What can hang from each mark:
Q814: Q435 Q715
Q895: Q815 Q851
Q740: Q435 Q962
Q126: Q435 Q715
Q145: Q355 Q435 Q715 Q895 Q962 Q977
Q885: Q355 Q435 Q715
Q715: Q126 Q199 Q814
Q199: Q355 Q715
Q851: Q895
Q977: Q145 Q885
Q962: Q740
Q355: Q145
Q435: Q126 Q814 Q815 Q885

In the rows, 128 means zero.
Known rows, with every way that one mark hangs from another:
[Q740 [Q435 Q126] Q962]: [106 100  84 162 125 161 143 113 120 164 104  96 113 139 123 166 176 116
 144 175 114 119 136 129 126 138 169 123 139  48  81 100 103  63 106 147
 138 146 114 124 124]
[Q740 [Q435 Q814 Q815 [Q885 Q355 Q715]] Q962]: [105 116 118 144 127 157 172 112  82 149 101  91 134 145 140 188 186 104
 153 136 111 125 110 122 140 124 138 119 118  51  58  91 100  72 120 164
 143 137 107 117 135]
[Q740 [Q435 Q126 Q814 Q815 [Q885 [Q355 Q145]]] Q962]: [108 122 111 153 127 154 187 106  92 144  88  80 140 138 138 204 173  97
 155 142  98 117 114 121 137 143 134 131 102  61  62  93 102  65 108 174
 142 130  98 134 122]
[Q126 [Q435 Q815 [Q885 [Q355 Q145] [Q715 Q199 Q814]]]]: [126 123 125 146 116 161 162 119 111 124 104 113 114 107 159 189 150 106
 160 125 101 131 105 118 113 140 117 149 147 109  56  86 101  91 107 181
 140 127  95 126 135]
[Q435 Q126 Q814 Q885]: [113 153 108 171 115 129 169  94 119 174  66  81 171 136 151 175 150 102
 153 125  98 122  96 120 107 133 151 146 135 119  63 114 119  84 104 167
 133 102 120 135 114]
[Q435 [Q126 Q715] Q885]: [114 161  99 163 110 136 139 108 130 166  65  90 129 118 136 178 141 108
 149 139 108 125 116 131  94 185 157 153 185 120  63 120 136  90 103 141
 132 109 117 134 118]
[Q126 [Q435 [Q814 [Q715 Q199]] Q815 [Q885 [Q355 Q145]]]]: [124 138 134 148 113 144 197 130 108 134  86 106 130 128 152 187 150 102
 172 106  89 123  89 116 122  96 118 154 154 117  55  81 127  64  98 177
 144 123 107 131 122]
[Q715 [Q199 [Q355 [Q145 [Q435 Q126]]]]]: [126 137 104 164 114 148 163 135 136 142 106 108 106 129 147 157 160  93
 148 171 111 119 107 116 120 115 122 129 142 108  85  83  97  79 115 158
 135 154 107 157 114]
[Q962 [Q740 [Q435 [Q885 Q715]]]]: [129 103  81 120 127 137 133 115 109 152  99 106 115 140 148 157 165 115
 123 127 106 131 119 133 117 131 177 137 150 104  71 116 104  81 123 143
 135 145 108 122 143]
[Q126 [Q435 Q814 Q815 Q885] [Q715 [Q199 Q355]]]: [116 163 115 157  98 148 181 136 124 165  65  95 109 112 154 205 150  97
 184 136 107 129  69 121 116 105 127 145 176 119  48  61 144  80 104 163
 154 124 132 130 100]
[Q715 Q126 Q199 [Q814 [Q435 Q815]]]: [137 111 105 166  97 178 152 100 129 137  98  81 159 127 167 176 145 106
 152 155  90 136  89 118 103 118 142 133 107 114  89  69  86  51 104 194
 133 144 121 134 104]
[Q126 [Q435 Q815]]: [121 120 120 150 113 153 159 119 136 141  86 103 108 122 149 162 146 113
 163 139 102 135 117 113 111 111 157 150 133 110  67  96 121  87 106 152
 130 132 118 114 122]
[Q355 [Q145 [Q715 Q199 Q814] Q962]]: [ 98 133 142 155 108 150 157 112 136 104  91 144  83 122 139 152 152  96
 130 138 101 112 127 108 123  83 150 132 159  66  80 114  97  33 117 165
 122 110 105 150 112]
[Q355 [Q145 [Q435 Q815] Q715]]: [122 134 137 154 119 145 169 112 130  93  88 111  62 124 120 154 133  75
 161 121 103 116 148  97 116 120 148 154 151  83  98 130 110  64 118 151
 119 141 113 147 131]
[Q199 [Q355 [Q145 [Q435 Q126] [Q895 Q815] Q962]] Q715]: [ 96 139 127 191 108 124 162  92 152 142  87 116 103 135 131 184 162  59
 145 158 131 121 115 143 135 102 122 103 133  97  90 119 129  94 110 136
  88 155 103 143  97]
[Q126 [Q435 [Q814 Q715] Q815 [Q885 Q355]]]: [117 136 137 148 108 137 197 115 112 150  81  98 143 127 146 181 147 105
 176 104  96 127  88 119 116 100 130 155 148 125  53  95 135  71 100 164
 133 124 116 116 124]
[Q885 Q355 [Q435 Q815] Q715]: [131 121 134 154 124 128 157 130 107 131 108  95 115 143 149 161 155 113
 145 139 117 127 111 123 104 135 119 144 127 115  50 107  74 105 155 134
 121 154  90 100 178]
[Q962 Q740]: [131 120  87 130 119 124 140 116 135 147  89 106 123 140 152 141 159 116
 124 128 103 129 121 120 111 101 181 144 141 125  81 117 107  78 118 142
 131 138 109 119 131]
[Q199 [Q355 [Q145 [Q435 Q815] Q977]]]: [117 146 136 157 122 144 189 105 137 122 107 126 117 125 144 151 150  90
 178 154 114 113 125 112 131 101 107 131 127 114  91 117 108  81 119 140
 109 149 112 150 114]
[Q740 [Q435 Q126]]: [120 100 101 158 119 153 143 107 129 165 104  98 120 139 133 156 155 117
 135 156 108 124 127 131 111 129 167 144 134  92  74 112 105  83 114 141
 129 141 114 126 134]
[Q977 Q145]: [124 136 116 144 140 151 141 118 128 131  98 110 127 137 151 141 145 123
 141 151 109 125 123 117 110 109 147 138 151 104  79 126 109  79 123 137
 124 150  95  90 120]
[Q126 [Q435 Q815 Q885] [Q715 [Q199 Q355] Q814]]: [117 151 110 152  93 161 170 115 134 157  79 103 114  88 154 202 150 107
 176 147 108 134  81 124 110 133 123 143 175 111  56  65 136  79 104 170
 150 130 120 125 100]
[Q715 [Q126 Q435] Q199 Q814]: [131 101  95 173  95 181 139  94 134 150 121 117 131 121 167 175 138 104
 154 148  97 129  97 111 100  95 147 136 146 122  85  75  94  54  99 199
 134 141 127 133 109]
[Q145 [Q715 Q126] [Q895 Q851] Q962 [Q977 [Q885 Q435]]]: [ 93 123 141 230  73 129 139  78 149 110  49 194  91 150 131 197 153  65
 173 145 135  75 117 127 119 116  95 117 152  85  82 142 110   4 141 146
  99 131 155 180 125]
[Q885 [Q715 Q126]]: [123 127 101 164 127 151 124 104 108 147 117 117 123 156 153 152 141 104
 137 150 114 132 128 120  99 110 161 135 155 121  80 124  90  87 119 145
 110 133 124 120 139]
[Q740 [Q435 Q126 [Q814 Q715] Q885] Q962]: [101 121  91 164 128 147 175 106  96 175  89  91 145 145 123 184 178 110
 160 150 103 117 113 131 134 125 159 124 157  46  69  99 124  42  99 158
 143 132 120 127 113]
[Q355 [Q145 [Q435 [Q126 Q715] Q885] Q895]]: [135 133 112 195 116 150 157 100 130 110  81  95  94 129 129 171 142  72
 143 129 109 102 150 122 122 162 142 148 175 102  93 142 133  89 105 150
 120 142 112 159 128]
[Q895 Q815]: [110 135 128 166 119 144 163 116 151 150  96 106 128 147 147 151 159 116
 128 140  92 139 133 124 113 104 148 112 131 105  82 113 118  84 117 168
 124 131  90 123 122]
[Q814 [Q435 Q815 [Q885 [Q715 Q126 Q199]]]]: [128 131 114 148 117 165 146 130 105 136  71  73 141 137 155 174 154 107
 156 146 100 140  97 134 108 169 143 136 134 107  73  82 100  78 108 161
 134 136 116 136 120]
[Q851 [Q895 Q815]]: [128 134 124 166 126 145 161 117 138 161  90 112 129 153 147 185 197 119
 114 136 102 129 146 123 114 106 141 120 125  95  66 120 108  85 120 161
 117 129  94 128 122]
[Q977 [Q145 Q435 Q715 Q962]]: [ 97 125 141 150 114 137 147 114 144 109  88 120  64 118 121 150 133  83
 162 140 121 110 115 104 119 120 155 132 170  73  84 139 107  43 131 135
 104 160 114 112 114]
[Q895 Q815 Q851]: [101 144 117 179 108 147 155 115 158 153 100 113 128 150 147 190 176 115
 140 160  99 125 130 129 117 104 119  99 127  91  73 100 125  82 110 169
 131 146  75 130 117]
[Q885 [Q355 Q145] [Q715 Q199 [Q814 [Q435 Q126 Q815]]]]: [136 121 119 166 123 152 160 127 116 120 122  95 128 117 153 180 158 111
 145 144 101 128 103 132 112 131 104 146 138 106  66  86  59  91 115 175
 141 137  80 124 150]
[Q962 [Q740 [Q435 Q126 Q815]]]: [135 103  75 131 121 121 151 112 126 149  91  94 123 131 146 172 157 111
 130 143  94 133 112 123 112 133 181 151 102 114  71 105  96  77 126 148
 137 141 106 123 133]
[Q715 [Q126 [Q435 Q815 Q885]] Q199 Q814]: [132 114 101 161  93 178 150  91 120 141 103 109 145 112 175 196 137  98
 160 142  91 135  90 106 100 132 140 140 122 122  77  69 101  54 103 210
 138 131 122 140  99]
[Q977 [Q145 Q435 [Q715 Q126 Q814] Q895] Q885]: [125 120 112 201 108 153 147  60 136 103  65 128  99 124 127 174 127  70
 156 129 124 101 127 111 109 132 111 137 156  90 110 151 101  43 134 164
 110 182 145 123 134]
[Q145 Q355 Q895 [Q962 Q740] [Q977 Q885]]: [106 101 117 171  99 102 145  91 173 105  44 179 171 136 154 157 167  89
 137 154 126  89 106 127 145  95 111 104 123 113  77 148 112  30 142 142
 120 130 146 179 125]

Rows:
[131 130 123 179 124 107 177 118 106 150  99  78 137 140 150 188 149 101
 159 134 110 123  88 123 102 125 116 153 113 124  41 104  64 105 151 149
 124 138  97 100 172]  [Q885 Q355 [Q435 Q126 Q814 Q815] Q715]
[109 118 115 159 112 155 124  87 151 163  89  90 143 124 136 159 163 111
 158 125 121 138 107 143 111 101 154 134 157  89  89 103 124  94  92 139
 120 138 118  94 112]  [Q199 [Q715 [Q814 Q435]]]
[125 140 122 152  93 163 153 125 139 143  82  81 128 107 147 180 157 116
 155 130 104 129  92 132 108 143 129 147 175 107  66  79 121  73 106 163
 152 132 111 122 120]  [Q126 [Q715 Q199 [Q814 [Q435 Q815 [Q885 Q355]]]]]
[123 131 116 226 107 139 129  93 144 130  80 178 132 150 145 180 183 101
 165 146 131  91 131 134 126 118  83 123 151  90  80 129 112  73 129 144
 130 132 133 154 144]  [Q145 [Q895 Q851] [Q977 [Q885 Q715]]]
[126 137  98 170 114 134 178 148 133 172  80  86 144 134 127 158 163 121
 165 177 105 129  86 153 109 121 130 136 173 110  78  72 112  51  94 136
 139 155 115 134 109]  [Q814 [Q435 Q126] [Q715 [Q199 Q355]]]
[139 111  69 136 115 124 143 131 130 150  90  96 102 123 144 186 159 108
 135 145  94 132 101 125 110 138 177 155 129 112  66  89 103  73 128 151
 150 139 109 127 129]  [Q962 [Q740 [Q435 [Q126 [Q715 Q199]] Q815]]]
[134 134 117 182 106 150 176 127 128 135  98 113 116 148 152 152 170  83
 139 153 115 110 107 116 134  71 118 121 135 107  89  87 106  75 119 164
 135 156 114 157 116]  [Q715 [Q199 [Q355 [Q145 [Q435 Q814] Q895]]]]
[127 128 111 158 116 144 167 107 118 146 101 118 130 143 141 164 129 109
 162 141  93 132 115 117 101  97 158 150 161 125  81 109 127  47 100 149
 114 137 127 120 115]  [Q814 [Q715 [Q126 [Q435 Q815]]]]
[124 150 113 200 117 125 169  97 100 148  89 101 155 148 151 207 161  84
 142 125 110 104 107 135 118 132 103 141 143 122  54 122  99 100 108 167
 130 117  91 143 143]  [Q435 Q126 Q814 [Q885 [Q355 [Q145 [Q895 Q851]]] Q715]]
[121 115 139 159  99 155 164  88 130 111 121 112  91 130 128 154 126  78
 150 110 113 108 139 107 106 107 124 152 157 124  96 136  94  65 107 162
 108 153 106 139 146]  [Q885 [Q355 [Q145 Q435 [Q715 Q126 Q814]]]]
[121 142 108 161  93 155 169 119 147 154  92 107 103  92 151 193 149 109
 174 157 109 134  85 120 111 100 130 145 169 110  61  63 125  78 107 161
 148 137 122 114 104]  [Q126 [Q435 Q815] [Q715 [Q199 Q355] Q814]]
[124 154 104 172 110 127 164  91 144 148  77  85 137 101 142 193 138 110
 155 153  95 136 106 115  95 151 156 161 125 112  66 106 112  86 117 153
 132 108 112 114 114]  [Q435 [Q126 [Q715 Q814]] Q815]
[123 135 102 176 118 132 145 119 138 160  79  82 109 131 136 164 141 115
 155 154 112 118 118 128  95 147 157 152 178 107  63 116 112  87 131 125
 126 142 117 114 144]  [Q885 [Q435 [Q126 Q715]]]
[106 134 120 154 120 142 137 110 130 145  88 123 120 145 146 150 161 122
 134 129 122 120 120 128 109 123 107 139 158 107  67 124  90  94 129 140
 124 143 128 123 170]  [Q977 [Q885 Q355 Q715]]
[126 144 138 140 102 154 170 102 103 106  85 112 133 122 156 186 140  87
 142 117  93 126 112 104 102 154 115 149 111 123  74 101 101  59 118 188
 131 116  94 150 123]  [Q435 Q815 [Q885 [Q355 [Q145 [Q715 Q126 Q199 Q814]]]]]
[118 114 145 160  99 148 155 104 146 129 114 127 115 116 134 148 148  87
 198 101 118 102 119 110 119 164 111 144 166 121  88 132 120  77 111 157
 120 141 122 154 133]  [Q145 [Q435 [Q885 Q355]] Q977]
[122 127 133 145 101 159 173 117 121 120  85 116 102 104 146 186 142  96
 166 115 100 124 107 112 109 137 121 155 148 110  65  87 112  68 102 181
 144 126 101 135 125]  [Q126 [Q435 Q815 [Q885 [Q355 [Q145 [Q715 Q199 Q814]]]]]]
[112 127  93 161 126 144 185 122  90 160  82  89 144 136 132 203 183 103
 164 156  91 125  93 121 134 139 149 127 120  43  63  71 113  38 111 176
 157 127 115 135 105]  [Q740 [Q435 Q126 [Q814 [Q715 Q199]] Q815 Q885] Q962]
[ 90 104 142 131 100 126 162 107 168 105  76  96 140 119 141 155 142  76
 154 169 116 114 102  96 139 120 142 110 102  88  73 123 114  56 133 147
 107 157 125 156 117]  [Q145 Q355 [Q435 Q815] Q962]
[129 157 119 162 111 124 200 113 106 151  89 103 167 155 159 179 151  96
 160 146  89 134  74 107 115  55 132 136 102 125  72  77 111  44 122 170
 128 127 127 130 100]  [Q435 [Q814 [Q715 Q126 [Q199 Q355]]] Q815]
[112 111 138 120 114 141 166 119 125 112 107 113 106 140 151 159 156 107
 118 128  99 116 122 123 130 100 143 142 113 112  64 120  96  71 122 146
 114 137  85 132 140]  [Q885 [Q355 [Q145 [Q962 [Q740 [Q435 Q815]]]]]]
[126 131 126 165 128 150 178 124 127 118 111 103  98 142 136 150 150  91
 159 120  94 110 124 105 131  77 141 143 170  86  90 111 116  61 107 163
 128 147 115 145 126]  [Q355 [Q145 [Q435 [Q814 [Q715 Q199]]]]]
[102 104 104 156 126 167 160 110 111 162 103  96 122 157 133 156 185 115
 147 148 111 116 126 122 142  74 167 113 139  41  78  96 111  56 108 152
 140 146 123 114 122]  [Q740 [Q435 Q814] Q962]
[131 112  97 174 100 167 144 122 123 157 107 111 118 150 166 176 139  93
 160 138  99 125  90 110 105  76 151 140 151 132  76  74 103  57 101 187
 135 137 139 139 110]  [Q715 [Q126 [Q435 Q814]] Q199]
[108 111  96 142 131 172 144 107  80 140 100 102 121 144 141 185 172 102
 146 163 109 132 129 121 128 162 159 115 122  49  73  96 103  63 118 160
 133 142 115 129 122]  [Q740 [Q435 Q815 [Q885 [Q715 Q126]]] Q962]
[118 144 108 162  96 162 156 120 148 164  89  90 124 113 143 164 161 119
 155 159 116 128  93 139 111 101 132 133 189 104  76  77 120  72 104 145
 142 147 121 120 109]  [Q126 [Q715 [Q199 Q355] [Q814 Q435]]]
[121 145 135 134 117 137 158 116  99 131  89 101 142 131 155 170 157 105
 139 126 108 136 110 118 107 167 125 144 118 120  56 109 102 103 128 155
 128 120  93 125 144]  [Q435 Q815 [Q885 Q355 Q715]]
[109 116 103 161 105 164 116  66 132 164 100 111 139 122 151 186 136  91
 166 120 119 137 106 128  99 112 156 138 162 117  86 108 131  86  86 162
 110 131 131 105 103]  [Q199 [Q715 [Q126 [Q435 Q885]] Q814]]
[121 119 122 146 122 132 163  94 148  97  85 109 132  98 124 166 123  82
 173 154 118 116 114  94 115 119 120 130 134  91  91 133 100  50 136 153
 128 174 106 110 123]  [Q977 [Q145 Q355 [Q435 Q815] [Q715 Q814]]]
[128 109 113 162 103 173 149 118 146 149  97  87 145 119 153 149 169 126
 146 148 101 130  97 129 115 107 142 131 146  87  85  72  96  66 102 177
 150 144 111 125 115]  [Q715 Q199 [Q814 Q435]]
[129 131 116 216 127 156 142  93 125 102  91 163 116 159 153 186 159  92
 160 148 114  89 146 128 125 113  87 129 157  95  86 139 100  66 129 148
 115 142 120 161 146]  [Q355 [Q145 [Q895 Q851] [Q977 [Q885 Q435 [Q715 Q126]]]]]
[137 116 111 168 133 139 142 109 135 113  76 121 171 145 149 144 146 101
 122 174 124 111 129 120 123  96 124 116 135 117  85 139 115  73 130 134
 130 166  98 114 126]  [Q977 [Q145 Q355 Q895]]
[126 107 128 164 120 141 151 102 118 145 128 100 131 131 148 153 154 122
 142 134 122 120 114 130 105 114 118 137 157 107  59 116  69  98 143 143
 119 158  91  93 180]  [Q885 Q355 Q435 [Q715 Q814]]
[125 128  94 175 116 152 146 123 107 166 120 121 117 148 163 172 149  94
 158 162 121 132  88 124 108  76 134 126 159 129  69  78  85  80 115 164
 126 146 131 129 125]  [Q885 [Q715 [Q126 [Q435 Q814]] [Q199 Q355]]]
[117 126 121 165  88 138 157 129 143 139  92 119  58 122 111 145 151  70
 169 141 131 113 111 105 112 114 136 134 171  94  98  94 105  55 123 152
 132 168 133 153 124]  [Q145 Q435 [Q715 [Q199 Q355]]]
[127 134  95 166 118 149 132 124 106 156 122 126 122 154 161 158 153  99
 137 175 121 134 103 123 104 101 134 121 148 127  77  89  80  81 125 154
 122 146 122 136 129]  [Q885 [Q715 Q126 [Q199 Q355]]]
[106 128  97 159 129 141 189 106  92 161  79  84 151 137 128 200 176 105
 165 151  94 123 104 123 134 138 154 129 120  46  65  89 120  44 108 165
 144 126 115 126 108]  [Q740 [Q435 Q126 [Q814 Q715] Q815 Q885] Q962]
[116 111 135 177 114 145 147 103 142 106  88 113 101 134 141 149 149  84
 137 149 121 105 120 115 135 120 149 121 142  85  85 142 116  65 131 139
 102 170 107 116 114]  [Q977 [Q145 Q435 Q895 Q962]]
[120 114 114 200 104 123 155  97 157  96  97 146  90 126 140 191 161  67
 164 142 108  83 130 120 142 127 128 130 141  93  86 141 110  55 114 154
 107 139 105 176 115]  [Q355 [Q145 [Q435 Q126] [Q895 Q851] [Q962 Q740] Q977]]
[129 128  94 165 116 152 144 127 105 151 116 123 110 140 163 179 146  95
 157 173 117 140  93 120 104 106 133 129 141 128  69  74  83  83 121 162
 125 147 123 132 125]  [Q885 [Q715 [Q126 [Q435 Q815]] [Q199 Q355]]]
[130 129 102 169 118 158 156  96 110 127 133 114 123 126 163 180 144  85
 152 167 107 132 104 109 113 108 120 125 125 109  86  89  69  78 126 179
 118 153 112 139 124]  [Q885 [Q715 Q126 [Q199 [Q355 [Q145 [Q435 Q815]]]] Q814]]
[128  98  93 114 113 139 143 113 117 152  98 101 123 140 148 155 163 113
 120 117 106 124 118 132 117 130 166 143 139 122  71 114 110  78 118 146
 136 151 102 125 144]  [Q962 [Q740 [Q435 [Q885 Q355]]]]
